Each row was made from one path, in order. Every step used is in the known rows, and no mark comes twice. Write each row's path.
Known rows:
povekis -> zitu:   30   27  111  -54   77  168  -77  -52  -58   28  -63  -88 -233   98  -23  -45 -106  -80  102 -110  -37  179 -100  154  116 -137 -318
zitu -> viga -> badeb -> povekis -> biduson -> fivopab:  -77   71 -195  -24 -158 -214   83  -79   37  193   91 -169   20   96  254  378   90 -213 -182   91    8 -217 -230   39 -189  -40   96
nere -> nirera -> fivopab -> biduson -> viga:   35 -112 -180  -85 -124  -84 -144   79   -5   -2 -192  198  130  -52 -269   80  -35   29  -81  198    8 -106  185  -18  181   -5 -106
viga -> zitu -> povekis -> biduson:   65  164  -66  118   -2   38   19 -287  280  182  149 -141 -125  -42  -71  -27  180  -10   82 -251   20   46 -284 -334  226 -163 -102
badeb -> fivopab -> biduson -> povekis -> zitu -> viga:  -19  271 -284    4   35  -71 -104   -4  135  -21   38 -319  324    4  137  110  121  194  132   11  220   42  155  -89 -144 -154 -318
zitu -> viga -> badeb -> povekis -> biduson:  -16   84   15   43  -32   39   47 -168  249  244  241 -283    9    7  142   86  111  -64   11  -21 -139   10  -91 -104 -173 -105  191
biduson -> fivopab:  -90  -81  -54  -98 -186  -87  113  138 -217   28 -122  123 -146  171  -81  156  -93 -263 -329  131   15 -208 -195  176  165   94  -98
badeb -> fivopab -> biduson: -101 -350   -4   70 -211  -20  186  -21  -44 -175 -228  340  112  171  -60 -242 -304 -176  134  264   66 -135  216 -124  397  -29  121
povekis -> zitu -> viga -> biduson -> fivopab:   48  135 -356  -91    8 -108   -7   74  -41  108  -58  -60   23   68  252  251  205 -141 -141   76   28 -213 -215  105   96 -118 -129
fivopab -> biduson -> viga:   50  -21 -204 -110  -39 -138  -96 -114   49  205  -81  210  169   99 -152   51  -53  143 -104  188    1  -77  230  -24  202 -172  -92
biduson -> viga -> badeb:   31  -87  143   47  242   20  -81  117  114  219  271   79  124   -9   85   66  110  173 -219  195 -171   -4   35    3 -247  171  138
nirera -> fivopab -> badeb -> viga -> zitu -> povekis:  107   85    9   58   84   -2   31 -120  -60 -259   -6   40 -145 -296 -198 -210   62  222  223 -278  153  108  -19 -151   32   79  -44
zitu -> viga -> badeb -> povekis:  -70  -27  163   -7  134  170   89    4  -44  -19  218 -162   39 -102  -30   19   40  198   74   75  -80   78  197   10 -348   89  207
viga -> biduson -> fivopab -> badeb:  -35 -155  192 -110  -76 -122   63  151 -124   -4 -136  400 -196  205  243  114  -93 -442 -167  -13 -196 -132 -203  260  -22  263  307
nere -> nirera -> fivopab -> badeb:  -87 -347  481  -87 -220  136  -30  460 -204 -356 -221  399 -321  -14 -244  -68 -176 -471 -105  -23 -224   28  -81  234  -65  627  174
nirera -> fivopab -> biduson:   73 -327  -39    4 -118   35   20  234   -6 -245 -219  175  -55   11 -310  -96 -220  -98   49  113   39 -137  208 -157  534   91  146
zitu -> povekis: -121    9    5   40  113  173   48  -28   29  -26  139   92  -96  -81 -441 -182  118   95  -62 -127  112   22   16 -257  195  164 -170
fivopab -> biduson -> povekis -> zitu -> viga:   10  316 -259  -42  111    2 -148   67  119   65   91 -372  280   32   48  158  173  268   72  -36  199   76  187 -103  -88 -174 -373
povekis -> zitu -> viga:   16  285 -165 -113   78  103  -78  116   25   38  125 -275  103  -16  -45   89  203  151   46   40   76   89   88   46 -144  -21 -475
nere -> nirera -> fivopab -> badeb -> viga -> zitu:  183   -9  272  -38 -115   66   55   84 -347 -297 -254   65 -261 -185  -75 -240 -152   46  185 -101  -66  213  -75  238   17   -4  -47
povekis -> biduson -> fivopab -> badeb:  -96 -116  214  -93 -229 -216   59   80  -39   66  -87  311 -204  273  230  209 -129 -529 -215  -18 -165 -122 -252  234 -114  279  251
biduson -> viga -> badeb -> povekis:  -31  -82  160  -24  126   78   48 -157  -41   76  133  -39   10  -80   13   34  -55  173   38   45 -136   74  138   79 -324  -13  273
nirera -> nere: -270 -267  407  -62 -313  528  230  327 -338  -70  -97  350 -427   55 -688 -340 -192 -155 -331  158 -219  -92 -108   53  399  293 -222
povekis -> zitu -> viga -> biduson:  158  224 -277  -50  243  177  -99   65  142  138   66 -167   54  -49  140  -56  336   84   84  -24  -88   -3  -48  -18  163 -216 -169
fivopab -> badeb -> viga:  -10   40  153 -155 -139  -55   98  145 -263  -52 -106  117 -132   18  -33 -342 -201  -95 -156   68 -130   74  156  438 -143  133  125
badeb -> fivopab: -137 -226   68  109 -277   55  255  -37  -93 -238 -188  295  -39   75  -27 -333 -272 -286  -45  186  -23  -73 -101  132   82  138   -2
nere -> nirera: -246 -259  403  -98 -170  460   -6  445 -386 -101 -113  188 -192   41 -591 -218  -14 -264 -223  173 -159   93  -15  120  221  314 -368

Write each row's path:
  14 -175   93   24   90    4   21 -110    3  -52   65  -18   35 -142   -8   80  -95  142  112   60  -69   18  215    2 -225    1  380
nirera -> fivopab -> biduson -> viga -> badeb -> povekis
  36 -176   93   63  240  -30  -88   89  139  200  238  117  209   48  106   84   67  197 -107  255 -118  -36  188 -107 -115   81  212
fivopab -> biduson -> viga -> badeb
 -23  -22  -24   79   13  -31  -64   51   97   79  -66 -110  189  162 -150  -69 -140  155 -166 -109  133  -33  178 -216  380 -195  106
fivopab -> biduson -> povekis
  52   60 -148  129   86  -75   22 -371   71 -100   -8  150   84 -193 -142  -78   98  301  290 -137  229   46   17 -352  125 -120 -155
badeb -> fivopab -> biduson -> viga -> zitu -> povekis
 -57  128  -60 -110 -179 -264   80   -2 -153   22  -62   56  -60   17  149 -124  -84 -183 -159   14  -15  -57    4  325 -213   76  146
zitu -> povekis -> biduson -> fivopab -> badeb -> viga
 204   98  148  -59  -76 -103  132  -60 -313 -134 -201   56 -191  -58  139 -144 -163   85  123  -92  -22  138  -99  267    7 -138  -18
biduson -> fivopab -> badeb -> viga -> zitu
 -34 -132   -5   96  -91   21 -134  238   38 -117 -169 -102  128   19 -268  -36 -121   35 -142 -103  143  -57  114 -186  369  -11   79
nere -> nirera -> fivopab -> biduson -> povekis
 165  106 -180  -55  103  137   39   71  -40  105  -75  -34  -78  -61   30 -410   95   26 -108   21 -172  -25   10  183  323 -241  112
badeb -> viga -> biduson
  13   32   44   99  347   54 -136  207  207   92  347 -286  316  -12  244  164  217  292   43  112   29   64  178 -194 -293   68   31
fivopab -> biduson -> povekis -> zitu -> viga -> badeb
-118  -79  164  -75 -168 -221   51   18    7   63  -26  297 -181  212  195  215  -63 -458 -158  -75  -97 -123 -246  109 -142  310  237
zitu -> povekis -> biduson -> fivopab -> badeb
 -47  246 -133 -163   15  -44  -38  -18  -50  -38   36 -217   85   -9  145  259  108   50  148  -24   94   69   90  139 -395   -8 -251
biduson -> fivopab -> badeb -> povekis -> zitu -> viga
  93  116 -118   64  163  -19  -29 -302   64    1   41   99   40 -172 -232  -36  148  371  235 -186  198   79   47 -375  198 -152 -195
fivopab -> biduson -> viga -> zitu -> povekis
  37  145  -23   30   72  -77   66 -182 -120 -139    7   58 -100 -192  -92 -111   85  191  165 -213  179   81  -48 -114   -1   -6  -80
biduson -> fivopab -> badeb -> viga -> zitu -> povekis
  59  -13   93 -114 -183  -89   67  226 -230 -227 -173   93 -166 -105  -55 -303 -232 -134 -122   17 -101   19  112  442 -130  224  200
nirera -> fivopab -> badeb -> viga
  24  246 -303  -27  -35 -169 -131 -324  296  370  135   -9  105  -11  -70  124  192   78 -168  -27  -14  -71 -111 -123  -22 -160 -161
zitu -> povekis -> biduson -> viga
  75  267 -238   82  163   41 -125   88  227  184   77 -302  230   -3   39  -35  233  233 -237 -179   52  -41  -14 -131  180 -214   16
zitu -> viga -> biduson -> povekis
  50   -6   -7  122  307   21 -167  263  238  -12  299 -300  270  -93  215  184  206  248   62   85   38   26  150 -185 -293  150   86
nirera -> fivopab -> biduson -> povekis -> zitu -> viga -> badeb
  31  161   22   32  119   53 -187 -101   73   76  -35 -294  -68  105   57   35  -67   56   17 -276   73  194 -119   64   69 -256 -256
biduson -> povekis -> zitu
 -87 -323  -21  132  -51  -46  152   73   56 -150  -29  222  291  101  115 -129 -140  -36  167  336   58 -137  283 -193  127   71  211
zitu -> viga -> badeb -> fivopab -> biduson
 122  -65 -261  -71  -92 -173 -125  -22   71   50 -154  182  135  -35 -176   83  -60   99  -75  161   18 -142  185  -30  207  -71  -19
nirera -> fivopab -> biduson -> viga
 246  178   62  -10  -34 -123  -14 -395   39  123  -85   19 -105  -58  166  119  -25  146  216 -189  -83  157 -204   31  -41 -331  -17
fivopab -> badeb -> povekis -> biduson -> viga -> zitu
 -16  -61   76  116  268  107 -187  349  125  -59  264 -266  278 -108  132  175  231  178   47  127   33   49  142 -170 -302  207   -1
nere -> nirera -> fivopab -> biduson -> povekis -> zitu -> viga -> badeb
  68  172  -33   66  132   70   67 -195  -74 -115   57  -46  -91 -237 -263 -262  107  332  179 -215  179  148   25 -207  136  -97 -193
badeb -> viga -> zitu -> povekis
-136 -184   58  185  -55   13  198  105   50 -185   88  133  214  -25  232 -175  -35  -93   -2  305  -22 -104    5    1 -302  279  114
zitu -> viga -> badeb -> fivopab
  12  -10   17   58   36   58 -258   40   30  -88 -163 -237   -8   44  -33   70 -100  -17  151 -213  135  138   -3  -29  176 -203 -187
nere -> nirera -> fivopab -> biduson -> povekis -> zitu
  -4  288 -150 -126   66  107  -45  -16   -7  -10   90 -317   93  -68  -29  115  139  181  167  -12   91  136  142   63 -250 -103 -368
badeb -> povekis -> zitu -> viga
 -63 -170  302    9  116  206  121  -46  -95  -36  134  -45 -110  -47  -64  -76 -105   73   49   27 -138  101  118   50 -203   81  306
viga -> badeb -> povekis
-109 -137  -54  238  -53 -133  100 -201  228  -21  114  183  208  -42  311  -97  -19 -111   18  192  -13 -102 -111  -75 -307  137  197
zitu -> povekis -> biduson -> viga -> badeb -> fivopab
 -11   98 -209   25 -153 -220   75 -174   48  144    7  -38 -111   70  107  254   90 -210 -143  -76  107 -189 -376 -116  145  -95  -90
viga -> zitu -> povekis -> biduson -> fivopab
 -74  -27  -93   -7 -171 -197   95 -109    9  173   34  -88  -88  133  230  305  -21 -303 -193   64  -34 -196 -284   63  -82  -62  162
viga -> badeb -> povekis -> biduson -> fivopab
  92  -52   29    7  166    5 -155 -219   39  -69  -23 -172  -53  -76  204  164 -102   78  365 -103    1  161   76   63 -202 -209   63
nirera -> fivopab -> biduson -> viga -> badeb -> povekis -> zitu
  35  146 -351  -95    4 -114   11  -33  -70   85  -75 -109   11   35  260  274  167 -116  -49   46   29 -190 -177  118   18 -181  -39
badeb -> povekis -> zitu -> viga -> biduson -> fivopab
 -14  -18   76 -137  -20 -157  -13  115  -74   18 -100  258 -109  173  359  228   29 -356  -54  -31 -127  -97 -173  248 -180  193  164
povekis -> zitu -> viga -> biduson -> fivopab -> badeb
  41   61   66   87  168  147   54 -168  -14  -97   80   45 -136 -174 -321 -157  131  247  181 -255  140  136  -82 -328  237    2 -220
viga -> zitu -> povekis
 -69  -90  -74  162 -105  -99   14  -39  108  -37 -143  -26  239  151   -2 -120 -208   63  -85  -44  170  -64  134 -181  289 -173  168
badeb -> fivopab -> biduson -> povekis
 -11  -10  106   68  -30   66   69 -202  212  238  194 -210 -107   45  122   32    7 -145   -3  -53 -173   27 -143  -62  -78 -116  253
viga -> badeb -> povekis -> biduson
 -18   -5  259 -104   45   92  -58 -227 -107  -69 -113  -35 -286   76  133   35 -206 -157  309 -226  -81  255  -17  255 -192 -106  -10
fivopab -> badeb -> povekis -> zitu
